What can hang from each mark:
pova: febu
nutubu: febu nomazaz vemus
bili: nomazaz
febu: nutubu pefegub valet
nomazaz: nutubu
lofom: nomazaz
vemus: nutubu
daku: vemus

Each row was made from one small tree. The marks that hang from a mark follow it in brackets, in alphabetical order. Every link used is in the known rows. Write each row's tree.
(in the rows, 128 means zero)
Known rows:
daku{vemus}: [128 110 122  91 117 121 149 153 122 129 114 159 107 120 135 111 137 123
 105 133]
nutubu{febu{valet} nomazaz vemus}: [137 118  77 167 207  29 128 103 139 114 130 157 100 118 153 200 132 103
 103 175]
febu{nutubu{nomazaz} valet}: [119  99 118 161 185  90 140  94 116 120 190 114 169 140 143 156 127 144
 113 130]
vemus{nutubu{febu nomazaz}}: [122 127 132 135 170  52  99 119 147 109 118 102  94 155 159 181 131  87
 108 126]
nutubu{febu}: [129 145 111 145 158  74 126 121 132 106 138 142 116 131 126 152 128 106
 121 133]
pova{febu}: [155 135 131 149 159 108 156 126 120 139 127 126 123 147 136 131 134  91
 114 131]
nutubu{vemus}: [132 112  95 132 134 115 133 127 139 129 105 141 103 117 144 147 117 126
 132 154]
daku{vemus{nutubu{febu}}}: [127 122 126  95 131  83 126 149 138 118 106 144  90 146 157 131 125  97
 101 120]
pova{febu{nutubu{nomazaz vemus} pefegub valet}}: [142  95  78 173 217  81 180  94 112 161 166 124 160 158 179 178 129 105
 120 159]
bili{nomazaz{nutubu{febu}}}: [102 107 109 145 195  95 145 125 101  87 138 142 122 109 155 144 124 147
 150 132]
lofom{nomazaz{nutubu{febu{pefegub valet} vemus}}}: [100 101  85 160 212 106 150 128 108 143 174 154 145 133 167 155 114 102
 134 171]
bili{nomazaz{nutubu{febu{pefegub valet} vemus}}}: [105 100  70 156 216  99 153 118 106 117 137 157 134 111 184 160 115 150
 161 156]
pova{febu{nutubu pefegub}}: [137 109 100 153 180 104 181 113 105 151 163 113 164 167 160 151 127 106
 133 134]
pova{febu{valet}}: [162 144 130 162 172 115 150 112 121 153 145 136 144 151 142 125 128  95
 110 129]
nomazaz{nutubu{febu{pefegub valet}}}: [104 131  90 143 200 105 138 120 118 124 170 133 149 147 181 152 142 122
 158 141]
pova{febu{nutubu{vemus} pefegub valet}}: [146 107  77 170 197 104 180 101 115 165 165 132 169 162 178 157 115 111
 133 149]
vemus{nutubu{febu{pefegub valet} nomazaz}}: [120 130 110 145 189  67 106 108 144 142 136 110 126 165 179 188 127  92
 116 133]

Write each row's tree:
[111 108  84 152 172 133 154  99 113 163 195 123 206 155 168 145 113 155
 147 128] : febu{nutubu pefegub valet}
[130 116  52 165 214  42 139 100 137 144 136 156 119 126 176 211 133 104
 117 183] : nutubu{febu{pefegub valet} nomazaz vemus}
[102  82  88 138 176  95 163 107 108 138 172 102 165 145 159 177 137 139
 136 144] : febu{nutubu{nomazaz} pefegub}
[106  97  88 148 201  86 148 125 108  90 123 149 107 102 165 156 119 144
 156 149] : bili{nomazaz{nutubu{febu vemus}}}
[122 146 111 145 164  97 104 114 146 149 135 116 137 170 177 161 112 101
 131 120] : vemus{nutubu{febu{pefegub valet}}}
[116 127 111 133 175  61 109 118 144 130 122 101 110 161 175 191 132  89
 121 133] : vemus{nutubu{febu{pefegub} nomazaz}}
[129 112  79 152 192  23 131 114 137  99 114 145  80 114 145 206 138  96
 107 178] : nutubu{febu nomazaz vemus}
[106 110  65 134 196  88 146 128 128 115 136 136 115 133 188 173 138 116
 166 165] : nomazaz{nutubu{febu{pefegub} vemus}}
[123  99 136  88 131  92 127 151 134 127  99 129  87 137 159 136 139 104
  93 125] : daku{vemus{nutubu{nomazaz}}}
[114  82  60 159 202  93 159  92 120 158 176 124 176 141 182 186 122 147
 134 163] : febu{nutubu{nomazaz vemus} pefegub valet}
[127 135 130 147 181  58  96 107 148 120 133 109 111 158 164 175 126  93
 103 125] : vemus{nutubu{febu{valet} nomazaz}}
[118  75  94 145 173  70 149 108 122 103 145 113 124 126 148 178 126 138
 121 152] : febu{nutubu{nomazaz vemus}}
[110 117  64 146 206  92 141 117 126 124 153 144 130 139 194 170 135 122
 162 162] : nomazaz{nutubu{febu{pefegub valet} vemus}}
[140 139  77 163 178  69 125 110 142 122 132 166 115 125 153 167 112 112
 123 159] : nutubu{febu{valet} vemus}
